What can hang from each mark:
safu: nuna
nuna: dugevaz
soga: nuna
matu: dugevaz safu soga
dugevaz: kofep matu
revon: dugevaz safu
kofep: matu nuna revon

Known rows, with every way that one mark hangs from another:
dugevaz{kofep}: +0.95  -0.83  -2.00  -0.49  -3.04  -0.53  +0.89  +0.84  +1.68  -6.05  +1.33  +2.20  -0.11  +2.14  -0.27  +1.52  -2.28  +1.18  +2.97  +1.14  -1.54  +4.53  +0.00  -0.31
safu{nuna{dugevaz}}: +0.14  -0.20  +0.79  -0.68  +1.96  -0.80  -0.91  +1.69  +2.40  -0.40  +0.73  +1.17  -0.57  +3.00  -0.66  +1.99  +1.96  +1.86  +2.37  +0.82  -0.25  +1.67  -1.05  +0.49
kofep{matu{safu} nuna{dugevaz} revon}: +0.84  -1.09  -0.79  -0.10  +2.96  -0.85  -1.34  +1.59  -3.85  +4.00  +0.77  -0.13  +1.20  +2.57  +0.01  +3.88  +1.03  +1.31  -2.27  -0.33  +1.95  -1.35  +0.52  +3.20
nuna{dugevaz{matu{soga}}}: -0.17  -0.47  +1.93  -2.01  +3.09  +0.08  -0.79  +1.86  +1.08  +4.39  +1.29  +1.83  -0.51  +1.52  -1.81  +1.40  +1.85  +1.74  +2.37  +1.07  -1.36  +2.33  -0.07  -0.62
soga{nuna{dugevaz{kofep{revon}}}}: -1.58  -0.54  +0.14  -0.84  -4.50  -0.12  +0.63  +1.17  -0.88  -5.71  +1.33  +1.74  -0.78  +2.22  +1.41  +2.66  +1.15  +1.51  +0.96  +2.30  -0.15  +6.67  -0.33  -1.34
dugevaz{kofep matu{safu}}: +0.86  -0.89  -0.45  -1.35  -1.87  +0.28  +0.40  +0.41  +0.73  -0.79  +1.67  +0.98  +0.01  +0.77  -0.27  +0.54  -3.05  +0.19  +1.80  +0.24  -0.23  -1.52  +1.11  +0.72
kofep{nuna revon}: -1.15  -1.39  -3.01  -0.40  +1.03  -1.19  -0.66  +0.83  +1.46  +0.27  -0.03  +2.41  +0.84  +2.93  -1.03  +4.04  -1.61  +1.15  -0.65  +0.66  -0.69  +5.68  -0.71  +1.49
kofep{nuna}: +0.64  -1.27  -2.80  -0.50  +2.73  -1.09  -0.80  +0.79  +2.13  +0.68  +0.32  +1.69  +0.80  +3.49  -0.88  +3.27  -1.62  +1.42  +1.27  +0.54  -1.96  +2.02  -0.87  +1.48
dugevaz{kofep{nuna revon} matu}: -0.62  -0.86  -3.31  -0.58  -0.80  +1.01  +0.51  -0.03  +1.53  -1.77  -0.73  +1.89  +0.58  +1.88  -1.32  +3.17  -3.85  +0.60  -2.50  +0.46  -0.53  +5.32  +0.55  +2.93
kofep{revon{dugevaz}}: -2.16  -1.81  -1.27  -0.66  -1.42  -1.05  +0.22  +1.48  +0.32  +2.87  +1.23  +2.20  -0.33  +2.05  -0.82  +2.23  -0.48  +0.85  +0.77  +0.25  -1.54  +7.49  -1.02  -1.43
revon{dugevaz safu}: -0.82  -1.99  -0.17  -1.05  -1.67  -1.06  +0.35  +1.13  +2.48  +3.58  +1.24  +1.14  -0.99  +2.59  -0.60  +1.48  +0.57  +0.95  +3.46  +0.67  -4.25  +2.30  -1.13  -0.19
dugevaz{kofep matu{safu soga{nuna}}}: -1.35  -1.28  +4.69  -2.25  -0.95  -0.58  -0.42  +0.61  +1.51  -0.96  +1.41  +1.04  -0.64  +1.38  +0.81  +1.17  -0.34  +0.12  +1.44  +0.72  -1.43  -1.47  +1.38  +0.60
dugevaz{kofep matu{soga{nuna}}}: -1.11  -1.00  +3.06  -1.86  -0.47  +0.03  -0.25  +0.46  +3.60  -2.55  +0.35  +1.83  -1.24  +2.03  +0.29  +1.72  -1.62  +0.90  +1.43  +1.37  -2.45  +2.97  +0.73  -0.17
nuna{dugevaz{matu}}: +1.39  -0.30  -1.02  -1.28  +1.75  +1.01  -0.24  +1.09  +1.20  +4.92  +0.58  +1.27  -0.85  +2.08  -1.27  +1.09  +0.02  +1.90  +2.95  +1.31  -0.85  +1.35  -0.23  -1.37
kofep{matu nuna{dugevaz}}: +2.84  -0.54  -2.20  +0.22  +5.04  -0.16  -1.13  +1.42  -1.23  +2.73  -0.16  -0.07  +0.36  +3.68  -0.45  +3.59  +0.15  +2.31  -0.26  +0.24  -0.57  -0.85  -0.32  +2.45
revon{dugevaz}: -0.21  -1.55  -1.25  -0.79  +0.43  -1.05  +0.23  +1.49  +1.11  +3.18  +1.57  +1.34  -0.54  +2.79  -0.43  +1.67  -0.03  +0.79  +3.36  +0.09  -2.80  +2.89  -1.39  -1.04
nuna{dugevaz}: +0.92  -0.56  -1.34  -0.93  +0.23  -0.77  -0.10  +1.87  +0.02  +1.45  +2.13  +1.74  -0.11  +2.30  -0.30  +1.70  +1.58  +2.06  +3.94  +1.62  -0.86  +2.95  -0.85  -1.61
soga{nuna}: +0.21  -1.57  +0.24  -0.90  -0.30  -1.57  -0.77  +0.75  +3.43  +0.76  +0.70  +1.65  -1.53  +3.66  +1.20  +2.27  -1.33  +1.35  +3.66  +1.85  -1.96  +3.41  -0.88  -2.01
matu{dugevaz{kofep} safu{nuna} soga}: -1.56  -1.16  +5.07  -1.93  +0.54  -2.85  -0.35  +2.18  -0.14  -4.67  +2.72  +1.00  +1.23  +0.90  +0.07  +1.28  +2.93  +0.72  -3.15  -0.32  +0.76  -4.11  +1.11  +2.94
matu{dugevaz{kofep} safu soga}: -0.81  -1.34  +2.95  -2.14  -0.90  -2.65  +0.29  +2.05  -2.06  -3.60  +3.63  +1.62  +1.14  +0.75  +0.22  +0.61  +2.30  +0.81  -1.91  +0.73  +0.18  -2.82  +1.34  +0.62
kofep{matu revon}: +1.54  -1.71  -1.78  +0.56  +0.24  -0.82  -0.62  +1.20  +0.89  +1.50  -0.04  +2.05  -0.96  +2.94  -0.39  +3.03  -3.94  +1.46  -0.50  +0.35  +0.57  +7.61  +0.13  -0.38

Rows:
+0.65  -0.09  +0.27  -1.33  -2.08  +1.24  +0.32  +0.47  +1.22  -1.55  +0.40  +0.63  -1.49  +2.09  +0.83  +1.41  +0.02  +1.49  +1.93  +1.84  -1.07  +1.31  +0.13  -0.97
soga{nuna{dugevaz{kofep matu}}}
-1.72  -1.78  +1.89  -0.57  -0.23  -1.21  -0.19  +1.21  +4.65  +3.00  +0.10  +0.62  -1.49  +3.11  -0.68  +2.16  +1.15  +0.74  +1.67  -0.33  -3.73  +1.12  -1.60  +2.46
revon{dugevaz safu{nuna}}
+0.36  +0.25  +0.43  -0.44  -1.31  -0.08  +0.50  +1.37  +1.23  -6.22  +1.00  +0.93  -0.32  +2.48  -0.25  +1.88  +1.82  +1.67  +1.72  +0.70  -0.22  +2.29  -0.20  +1.25
safu{nuna{dugevaz{kofep}}}
+0.38  -1.11  +4.60  -0.25  +1.62  -1.89  -0.96  +1.66  +0.96  -4.73  +1.28  +0.49  +0.04  +1.87  +0.10  +2.16  -0.82  +0.43  -0.98  -1.14  +0.67  -2.07  +1.63  +4.20
dugevaz{kofep{matu{safu{nuna} soga}}}
-2.03  -0.60  +0.59  -1.76  +3.87  +0.20  -1.04  +1.61  -0.22  +5.19  -0.14  +2.10  +0.80  +1.86  -2.23  +3.54  +2.48  +1.50  -1.95  +0.57  -0.42  +4.20  -0.06  +1.92
kofep{nuna{dugevaz{matu{soga}}} revon}
-1.78  -0.15  +0.03  -0.29  -2.48  -0.31  +0.49  +1.66  +0.63  -5.79  +0.53  +1.80  -0.13  +1.77  -0.39  +2.66  +1.77  +1.37  -0.63  +0.88  +0.99  +6.13  -0.17  +1.46
safu{nuna{dugevaz{kofep{revon}}}}
-0.68  -0.27  +3.01  -2.33  -0.02  -0.06  +0.11  +1.71  -1.75  +0.05  +2.73  +1.18  +0.63  +0.33  -0.88  +0.47  +2.39  +0.84  +1.95  +0.42  -0.28  -2.06  +1.56  +1.21
nuna{dugevaz{kofep matu{safu soga}}}
-2.02  -0.42  +1.75  -0.76  -3.13  -0.98  +0.34  +1.62  -1.26  -5.21  +2.35  +1.21  +0.68  +1.34  +0.21  +2.16  +2.24  +0.58  -0.13  +0.33  +2.09  +1.82  +0.34  +2.29
matu{safu{nuna{dugevaz{kofep{revon}}}}}
-2.50  -1.90  -2.28  -0.56  +1.31  -1.06  +0.03  +1.12  +0.10  +3.61  +0.33  +1.31  +0.72  +2.71  -1.04  +3.79  +0.21  +0.84  -1.47  -0.53  -1.92  +5.27  -1.43  +1.45
kofep{nuna revon{dugevaz}}
-1.52  -1.52  +5.14  -2.47  -1.42  -2.79  -0.22  +1.81  -1.30  -4.22  +3.07  +0.95  +0.26  +1.44  +1.95  +1.43  +3.09  +0.77  -2.06  +1.36  -0.35  -3.69  +1.33  +0.24
matu{dugevaz{kofep} safu soga{nuna}}
+0.11  -1.92  -2.31  +0.44  +3.30  -0.77  -0.59  +1.23  -0.89  +4.32  -0.87  +0.41  +0.34  +3.18  -0.86  +4.45  -1.72  +0.90  -3.45  -1.38  -1.09  +3.68  -0.62  +2.52
kofep{matu nuna revon{dugevaz}}
-1.85  -1.05  +1.34  -0.85  -6.42  -0.11  +0.79  +0.79  +0.34  -4.73  +1.43  +1.56  -1.50  +2.18  +1.53  +2.76  +2.12  +1.44  +0.68  +3.00  -1.87  +5.84  -0.30  -0.57
soga{nuna{dugevaz{kofep{revon{safu}}}}}
+0.49  -1.17  +5.49  -1.32  +3.36  -1.72  -1.91  +2.22  -1.97  +3.29  +1.83  -0.01  -1.06  +2.99  +1.59  +2.39  +3.20  +1.45  +1.75  +0.61  +0.17  -2.86  +0.77  +0.31
kofep{matu{safu soga{nuna{dugevaz}}}}
+1.16  -1.57  +5.74  -1.02  +5.53  -2.85  -1.87  +2.47  +0.35  +2.87  +1.15  +0.08  +0.25  +2.07  -0.08  +2.23  +1.28  +1.38  -5.00  -1.12  +1.74  -5.44  +1.33  +3.19
kofep{matu{dugevaz safu{nuna} soga}}
-0.61  -1.72  +3.69  -2.31  +1.75  -3.24  -0.84  +2.47  -0.69  +3.27  +3.39  +1.66  +0.97  +1.36  -0.17  +1.03  +3.27  +1.13  -1.38  +0.76  +0.02  -3.16  +0.81  -0.27
matu{dugevaz safu soga}
+0.87  -1.91  -0.14  +0.12  -0.23  -1.52  -1.08  +1.28  -0.88  +2.41  +1.25  +1.20  -0.30  +2.21  +0.04  +2.44  -3.12  +0.74  -0.58  -0.13  +1.52  +2.81  +0.83  +0.85
kofep{matu{safu} revon}
+0.34  -0.22  +0.55  -1.00  -3.21  -0.41  +0.40  +1.06  +0.23  -5.94  +2.00  +0.81  -1.06  +2.71  +1.58  +1.95  +1.57  +1.67  +3.07  +2.31  -1.51  +2.45  -0.42  -1.40
soga{nuna{dugevaz{kofep}}}
-0.22  -0.48  +2.27  -1.18  +2.17  -1.55  -0.89  +1.87  +0.09  +1.55  +1.99  +0.61  +0.08  +2.38  +0.02  +1.52  +2.84  +1.19  +2.58  +0.07  +0.99  -2.95  -0.36  +1.47
matu{safu{nuna{dugevaz}}}
-1.10  -1.67  +1.72  -0.99  +1.34  +0.46  -0.22  +0.43  +5.79  +6.60  -0.48  -0.10  -1.72  +2.42  -1.34  +1.76  -0.89  +0.65  +0.73  -0.69  -3.44  +0.07  -1.13  +3.02
revon{dugevaz{matu} safu{nuna}}
+1.16  -0.80  -2.50  +0.48  +3.57  -0.29  -1.03  +1.42  -1.77  +2.79  -0.30  +0.67  +0.61  +3.08  -0.66  +4.45  +0.23  +1.96  -2.60  +0.40  +0.86  +3.45  -0.20  +2.22
kofep{matu nuna{dugevaz} revon}
-1.40  -1.96  +5.63  -2.58  +1.75  -3.34  -1.42  +2.04  -0.73  +2.40  +3.00  +1.23  +0.12  +2.05  +1.59  +1.47  +3.48  +1.21  -1.26  +1.35  -0.29  -3.71  +0.49  -0.76
matu{dugevaz safu soga{nuna}}
+1.05  -1.26  +1.57  -0.43  +2.93  -1.44  -0.85  +1.35  -1.61  -2.91  +0.96  +0.47  +1.21  +2.07  -0.16  +3.18  -0.56  +0.48  -1.58  -1.20  -0.56  -3.24  +1.60  +5.26
dugevaz{kofep{matu{safu soga} nuna}}
-1.92  -1.81  +4.85  -2.08  +0.53  -2.68  -1.51  +1.59  +0.77  +1.00  +2.18  +1.73  -0.48  +2.61  +1.39  +1.81  +1.85  +0.52  +3.40  +1.07  -1.35  -0.55  +0.33  -0.65
matu{safu soga{nuna}}
+0.63  -0.11  +0.91  -1.06  +3.68  +0.61  -0.93  +1.21  +3.38  +3.92  -0.22  +0.78  -0.88  +2.34  -1.29  +1.80  +0.31  +1.57  +1.49  +0.38  +0.06  +0.39  -0.52  +0.89
safu{nuna{dugevaz{matu}}}
-0.68  -1.57  +3.50  -0.50  +0.09  -0.92  -0.12  +1.40  +0.40  -3.25  +0.55  +0.22  -1.50  +2.96  +1.53  +2.68  -0.05  +0.80  +0.33  -0.43  -2.95  +1.90  +0.44  +0.81
revon{dugevaz{kofep{matu{soga{nuna}}}}}
-0.78  -1.61  +2.96  -2.12  +2.57  -0.99  -1.16  +1.39  +1.68  +5.21  +1.93  +1.61  -0.02  +1.25  -1.13  +0.81  -0.74  +0.55  +2.39  +0.14  -0.73  -1.05  +0.92  +0.62
dugevaz{matu{safu soga}}
-0.82  -1.40  +3.49  -1.99  +2.79  -0.58  -1.45  +0.94  +4.03  +3.98  +0.00  +1.83  -1.53  +2.59  -0.28  +2.08  -1.00  +1.12  +2.27  +1.32  -2.21  +2.89  +0.05  -1.00
dugevaz{matu{soga{nuna}}}
+3.44  -1.46  -2.01  +0.03  +5.79  -1.21  -1.13  +1.34  +0.09  +2.99  -0.48  -0.24  +0.92  +3.61  -0.43  +3.59  -1.59  +2.39  -5.65  -0.05  +0.22  -2.55  +0.27  +2.72
kofep{matu{dugevaz} nuna}
-0.97  -0.85  -0.76  -0.58  -6.66  -0.20  +1.06  +1.09  -0.70  -4.22  +2.24  +2.09  -0.51  +1.24  -0.20  +1.87  +1.58  +1.45  +1.05  +2.31  -1.47  +6.48  -0.03  +0.38
nuna{dugevaz{kofep{revon{safu}}}}
-0.52  -0.70  +3.51  -2.50  +2.74  -0.71  -0.86  +2.08  -1.10  +5.89  +2.36  +1.34  +0.21  +0.97  -1.01  +0.86  +2.88  +1.16  +2.83  +0.68  -0.07  -2.46  +0.78  +0.23
nuna{dugevaz{matu{safu soga}}}
-2.48  -1.32  +0.15  -1.45  +0.24  -1.85  +0.18  +1.71  -0.88  -4.65  +1.30  +2.36  +1.97  +1.50  -0.92  +3.60  +1.61  +1.23  -6.63  +0.80  -0.14  +3.39  +0.76  +2.50
matu{dugevaz{kofep{nuna revon}} soga}
-0.29  -0.66  +1.78  -0.63  -0.02  -0.91  -0.71  +1.44  +3.62  +0.76  +0.90  +0.89  -1.15  +2.79  -0.58  +2.13  +2.74  +1.86  +2.99  +1.24  -1.79  +0.74  -1.25  +1.64
revon{safu{nuna{dugevaz}}}
+2.16  -0.71  +2.04  -0.38  -1.53  -0.60  -0.30  +1.10  -2.94  -3.58  +1.78  -0.79  -0.81  +2.41  +2.65  +2.08  +0.59  +1.35  +1.11  +0.68  +0.70  -3.38  +1.01  +0.67
soga{nuna{dugevaz{kofep{matu{safu}}}}}
-1.87  -0.58  +5.00  -2.13  -2.52  -1.45  -0.26  +1.89  -2.13  -4.31  +3.25  +0.89  -0.25  +1.64  +1.92  +1.55  +4.58  +0.98  +3.28  +1.64  -0.75  -1.62  +0.84  -0.24
matu{safu soga{nuna{dugevaz{kofep}}}}
-2.34  -1.39  +3.58  -1.97  -0.43  +0.04  +0.48  +0.87  +1.99  +0.12  +0.17  +0.78  -1.47  +1.78  +0.23  +1.78  +0.69  +0.25  +1.26  +0.13  -3.58  +2.05  +0.17  -0.08
revon{dugevaz{kofep matu{soga{nuna}}}}
+1.14  -0.50  +2.89  -0.82  -0.25  -1.27  -0.23  +2.20  -3.11  -3.57  +2.80  +0.34  +0.11  +1.38  +0.42  +1.36  +1.92  +1.03  +0.94  -0.09  +0.53  -2.09  +1.59  +1.87
nuna{dugevaz{kofep{matu{safu soga}}}}
+0.76  -2.04  +1.92  +0.25  +0.31  -1.17  -1.14  +1.29  +2.97  +2.52  -0.45  +0.45  -1.12  +2.70  -0.48  +3.36  -0.64  +1.77  -6.88  +0.29  +0.81  +2.39  +0.43  +3.04
kofep{matu{dugevaz} revon{safu{nuna}}}
-0.20  -1.25  -0.19  +0.29  +1.04  -0.62  -0.31  +1.31  -0.05  -4.66  -0.59  +1.71  +0.85  +2.49  -0.99  +4.44  -1.43  +0.91  -3.92  -0.45  -0.52  +5.64  +0.99  +3.89
dugevaz{kofep{matu{soga} nuna revon}}
-1.24  -1.33  +1.74  -0.87  -2.00  +0.72  +0.78  +0.17  +4.65  +0.33  -0.24  -0.07  -1.34  +1.73  -1.04  +1.46  -1.13  +0.36  -0.13  -0.71  -3.47  +0.01  -0.37  +3.78
revon{dugevaz{kofep matu} safu{nuna}}
-0.64  -0.60  -2.33  -0.98  +2.78  +1.18  -0.57  +0.88  -0.36  +5.49  -0.51  +1.31  +0.77  +2.38  -1.87  +3.46  +0.11  +1.63  -1.55  +0.82  +0.04  +3.25  -0.33  +1.24
kofep{nuna{dugevaz{matu}} revon}
+2.36  +0.01  +0.49  +0.48  +0.88  -0.22  -0.04  +1.39  +0.81  -5.21  -0.10  +0.05  -0.77  +2.72  -0.12  +2.45  -0.64  +1.75  -0.22  -0.25  +0.47  +0.96  +0.31  +2.66
safu{nuna{dugevaz{kofep{matu}}}}
